What can hang from each mark
rute: gupin
fipopom: genon
soban: rute
siger: fipopom nifo rute
nifo: siger soban
gupin: nase nifo rute
genon: fipopom

Every row comes from one small tree of marks. The marks that hang from a mark follow it in brackets, in alphabetical order. Every link used is in the known rows. Which tree was each row made from?
Known rows
siger(fipopom(genon) rute): [-1.04  2.06  1.74  1.93 -3.51  0.07 -3.35  0.72  0.77  0.08  0.42 -0.54
 -0.69 -2.34  1.37 -0.11  0.95 -0.52  0.84  0.22  0.47]
genon(fipopom): [-1.80  1.45  1.10  0.76 -1.93 -0.17 -1.71  0.10  0.21  0.06 -0.17 -0.01
  0.18 -1.61 -0.73  0.24  1.30 -1.78  0.42  1.39 -0.45]
siger(fipopom nifo(soban) rute(gupin)): [-2.65  2.75  0.96 -0.20 -3.85 -0.26 -3.56 -0.84 -1.11  2.06  0.10  0.20
  0.31 -3.81  1.81 -0.15  2.27  0.87  1.81  1.22  0.94]
soban(rute): [-1.11  2.31  0.77  0.80 -2.55 -0.36 -2.69 -0.54 -0.80  1.03  0.36  0.36
  1.45 -1.40  0.71  1.08  1.56 -0.70  0.36  0.90 -0.93]
fipopom(genon): [-0.79  1.40  0.54  2.28 -2.53  0.42 -2.55  0.08 -0.59 -0.23 -0.41 -0.37
  0.74 -0.19 -0.49 -0.41  0.66 -0.79  0.45  0.27  0.25]
rute(gupin(nase nifo(siger soban))): [-2.19  1.20  0.02  0.44 -3.21  0.66 -3.99 -0.54 -2.16  0.70 -1.29  1.04
  1.14 -2.21  1.55 -1.26  1.86  1.17  1.27  1.16  0.34]
rute(gupin(nifo(siger(fipopom) soban))): [-1.67  1.09 -0.28  0.49 -2.77  0.78 -3.23 -0.09 -2.25  0.95 -1.24  0.82
  0.98 -1.66  1.36 -0.81  2.28  1.30  1.65  1.35  0.66]
rute(gupin(nase)): [-2.34  1.11  0.17  0.60 -3.30  0.55 -2.98 -0.50 -1.31  0.56 -1.41  0.29
  2.14 -1.07  1.00 -1.64  1.89 -0.17  0.10  1.16 -0.05]
gupin(nase nifo(soban) rute): [-1.62  1.11  0.41  1.52 -2.23  0.67 -4.86 -1.20 -1.35 -0.40  0.96  0.93
  0.19 -5.18  1.38 -0.21  1.40  1.27  1.80  0.68  0.77]
soban(rute(gupin(nase nifo))): [-1.92  1.74  0.91 -0.26 -2.66  0.19 -3.92 -1.49 -1.55  1.07  0.02  0.38
  1.84 -1.56  1.88 -0.52  2.06  0.09  0.69  1.17 -0.42]
nifo(siger(fipopom) soban(rute(gupin))): [-0.78  2.94 -0.06  1.35 -3.62 -0.01 -3.69  0.83 -0.87  1.31 -0.70  0.81
 -1.22 -2.96  2.00  1.52  2.22  1.84  2.42  1.01 -1.11]
gupin(nase): [-1.90  1.77  0.92  1.07 -3.60  0.13 -3.10 -0.22 -0.46  0.11 -0.49  0.57
  1.16 -2.83  0.49 -1.04  0.59 -1.05 -0.34  0.89 -0.61]
siger(nifo): [-2.16  2.16  0.40  0.17 -3.13 -0.30 -2.37 -1.02 -1.59  1.41 -0.19  0.61
  2.05 -2.17 -1.05  0.02  1.26 -0.92  0.47  1.22  0.09]
gupin(nifo): [-1.40  0.87  0.63  0.52 -2.07  0.48 -2.61 -0.60 -1.98  0.48 -0.02  0.96
  1.68 -2.16  0.15 -0.61  1.04 -0.45  0.44  1.15  0.88]
nifo(siger soban(rute(gupin(nase)))): [-1.26  2.94 -0.27  1.57 -3.65 -0.21 -3.88  0.40 -1.46  1.23 -0.80  1.17
 -0.43 -2.47  1.62  1.84  1.89  1.60  2.01  0.69 -1.15]
gupin(nase nifo(siger(fipopom)) rute): [-1.28  1.19  0.85  1.54 -3.22  0.87 -5.62 -0.07 -0.21 -0.77  0.64  0.80
 -0.71 -5.27  1.19 -0.20  1.27  1.14  1.95  0.61 -0.16]
siger(fipopom(genon) nifo(soban(rute))): [-1.31  2.96  1.08  0.07 -3.15 -0.02 -3.69 -1.28 -0.60  1.42  0.62 -0.43
 -0.66 -3.52  0.76 -0.47  1.51  0.49  2.05  1.17  0.00]
siger(fipopom(genon) rute(gupin(nifo))): [-1.50  1.35  1.47  1.06 -3.17  0.63 -3.92  0.01 -0.18  0.33  0.05 -0.51
 -0.08 -1.79  2.12 -1.16  1.69  0.33  1.28  0.52  1.21]
siger(fipopom(genon)): [-0.54  1.53  1.05  1.54 -3.00  0.67 -2.76  0.50  0.39 -0.06 -0.22 -0.61
 -0.38 -2.00  0.52 -1.25  1.00 -0.56  0.74  0.85 -0.02]
soban(rute(gupin)): [-1.57  1.97  0.44  0.46 -2.60  0.00 -2.83 -0.82 -1.32  1.30 -0.24  0.18
  2.02 -0.45  1.25  0.47  2.32 -0.12  0.64  1.05 -0.65]
soban(rute(gupin(nase nifo(siger)))): [-1.76  1.95  0.81 -0.01 -2.95  0.17 -4.16 -1.06 -1.39  1.03 -0.18  0.59
  1.41 -1.62  1.73 -0.08  1.99  0.35  0.99  1.09 -0.77]

Which tree is each row?
[-2.58  3.08  0.74  0.72 -3.47 -0.96 -2.95 -0.93 -1.67  1.89  0.50  0.92
  1.16 -3.25  0.36  1.57  1.32  0.00  1.14  0.63  0.83]
siger(nifo(soban) rute)
[-1.37  2.55  0.84  0.39 -3.24  0.24 -3.31 -0.88 -0.64  1.16  0.21 -0.33
 -0.59 -3.54  0.22 -0.98  1.31  0.40  1.87  1.18  0.42]
siger(fipopom(genon) nifo(soban))
[-1.04  0.93 -0.24  1.91 -1.42  0.72 -3.52 -0.77 -1.93 -0.01  0.88  0.91
  0.68 -3.71  0.62  0.98  1.94  1.32  2.07  0.70  1.29]
gupin(nifo(soban) rute)
[-3.02  2.67  0.40  0.34 -3.46 -0.62 -3.12 -1.20 -2.14  2.15 -0.15  0.73
  1.70 -2.31  0.90  0.92  2.06  0.59  1.38  0.83  1.10]
siger(nifo(soban) rute(gupin))
[-1.93  0.76 -0.30  0.38 -2.21  0.77 -2.68 -0.81 -2.69  1.02 -1.09  0.76
  2.12 -1.12  1.11 -1.05  2.25  0.83  1.10  1.34  1.17]
rute(gupin(nifo(soban)))
[-1.14  1.93  0.63  1.13 -3.01  0.20 -3.72  0.39 -1.56  0.70  0.07  1.37
 -0.72 -3.95  1.44  0.78  1.14  1.14  1.86  0.82  0.69]
gupin(nifo(siger(fipopom rute) soban))
[-1.49  1.77  0.47  0.24 -2.52  0.13 -3.53 -0.79 -1.70  1.24 -0.19  0.61
  1.63 -0.92  1.41  0.51  2.28  0.41  1.15  1.07 -0.50]
soban(rute(gupin(nifo(siger))))
[-1.97  2.08  1.06  0.96 -3.67  0.02 -4.85 -0.20 -1.53  0.35  0.04  1.63
 -0.55 -4.67  1.77  0.07  0.53  0.97  1.39  0.61  0.21]
gupin(nase nifo(siger(rute) soban))
[-2.41  2.85  0.42 -0.28 -3.20 -0.46 -3.31 -1.84 -2.02  1.94  0.03  0.62
  1.44 -2.96  0.51  0.15  1.78  0.42  1.31  1.34 -0.11]
siger(nifo(soban(rute(gupin(nase)))))
[-1.61  1.62  0.57 -0.01 -2.23  0.21 -3.26 -1.25 -1.78  1.28 -0.03  0.36
  2.08 -0.84  1.45  0.06  2.29  0.12  0.84  1.16 -0.18]
soban(rute(gupin(nifo)))
[-1.59  2.45  0.18  0.86 -2.73 -0.12 -3.08 -0.80 -1.71  1.28 -0.29  0.61
  0.83 -2.24  1.78  0.52  1.97  0.81  1.22  1.07 -0.29]
nifo(soban(rute(gupin(nase))))
[-0.23  3.18  0.32  2.02 -3.57 -0.07 -3.93  0.93 -0.33  0.80 -0.20  0.49
 -2.15 -3.07  1.53  1.73  1.42  1.49  2.51  0.57 -1.13]
nifo(siger(fipopom(genon)) soban(rute))
[-1.39  1.53  0.19  2.02 -2.91  0.62 -5.42 -0.36 -1.21 -0.47  0.60  1.34
 -0.67 -5.28  1.33  0.72  1.34  1.84  2.37  0.42  0.14]
gupin(nase nifo(siger soban) rute)
[-3.36  2.40  1.10 -0.02 -4.01 -0.54 -3.74 -1.31 -1.41  1.65 -0.14  0.51
  2.11 -2.31  0.77 -0.14  1.70 -0.27  0.60  0.81  0.55]
siger(nifo rute(gupin(nase)))
[-1.88  3.03  1.53  0.79 -3.72 -0.36 -3.88 -0.68 -0.30  1.32  0.79 -0.25
 -0.92 -3.89  1.14  0.11  1.18  0.44  1.94  0.54  0.88]
siger(fipopom(genon) nifo(soban) rute)
[-1.25  3.00 -0.09  2.75 -3.81 -0.63 -3.06  1.48 -1.15  0.92 -0.57  1.47
 -0.83 -2.88  0.95  2.83  1.13  1.02  1.70  0.18 -0.26]
nifo(siger(rute) soban)
[-0.52  3.27  0.20  1.68 -3.63 -0.23 -3.60  1.00 -0.55  1.18 -0.24  0.91
 -1.67 -3.63  1.62  2.02  1.67  1.42  2.22  0.89 -1.28]
nifo(siger(fipopom) soban(rute))
[-1.83  0.76 -0.23  0.62 -2.69  0.77 -3.06 -0.15 -2.23  0.80 -1.34  0.84
  1.89 -0.70  0.66 -0.68  2.19  0.59  1.03  1.19  0.53]
rute(gupin(nifo(siger)))
[-2.37  0.89  0.19  0.09 -2.74  0.77 -3.61 -1.15 -2.30  0.71 -1.00  0.74
  1.75 -2.09  1.64 -1.89  1.91  0.83  0.87  1.34  0.78]
rute(gupin(nase nifo(soban)))
[-1.55  2.67 -0.35  2.45 -3.82 -0.35 -3.20  1.26 -1.50  1.13 -1.06  1.35
 -0.35 -2.22  1.31  2.34  1.70  1.43  1.87  0.30 -0.08]
nifo(siger(rute(gupin)) soban)
[-2.45  0.66  0.46 -0.03 -2.86  0.82 -3.55 -1.10 -1.97  0.52 -1.03  0.57
  2.23 -1.59  1.31 -2.19  1.80  0.20  0.46  1.33  0.61]
rute(gupin(nase nifo))
[-1.83  1.91  1.22 -0.06 -2.74  0.15 -4.37 -1.59 -1.79  0.59  0.55  1.08
  0.40 -4.40  1.93 -0.90  0.84  0.55  0.98  1.13  0.16]
gupin(nase nifo(soban(rute)))
[-2.58  1.44  1.11  0.78 -3.28  0.05 -3.63 -0.46 -1.30  0.71 -0.29  0.68
  1.70 -1.93  1.73 -0.35  1.50 -0.14  0.34  0.58  0.89]
siger(rute(gupin(nase nifo)))
[-1.88  2.86  0.73 -0.68 -3.31 -0.08 -3.33 -1.33 -1.15  2.03  0.19  0.11
  0.26 -3.90  1.13 -0.44  2.22  0.69  1.83  1.72 -0.11]
siger(fipopom nifo(soban(rute(gupin))))
[-1.88  2.10  0.79  0.24 -2.93  0.01 -3.46 -1.07 -1.00  1.12 -0.19  0.17
  1.81 -1.18  1.66 -0.13  2.04 -0.16  0.47  1.06 -0.91]
soban(rute(gupin(nase)))
[-0.77  1.27 -0.50  2.40 -2.05  0.62 -4.10  0.12 -1.79 -0.07  0.51  1.33
 -0.23 -3.84  0.52  1.86  1.83  1.82  2.62  0.44  0.70]
gupin(nifo(siger soban) rute)
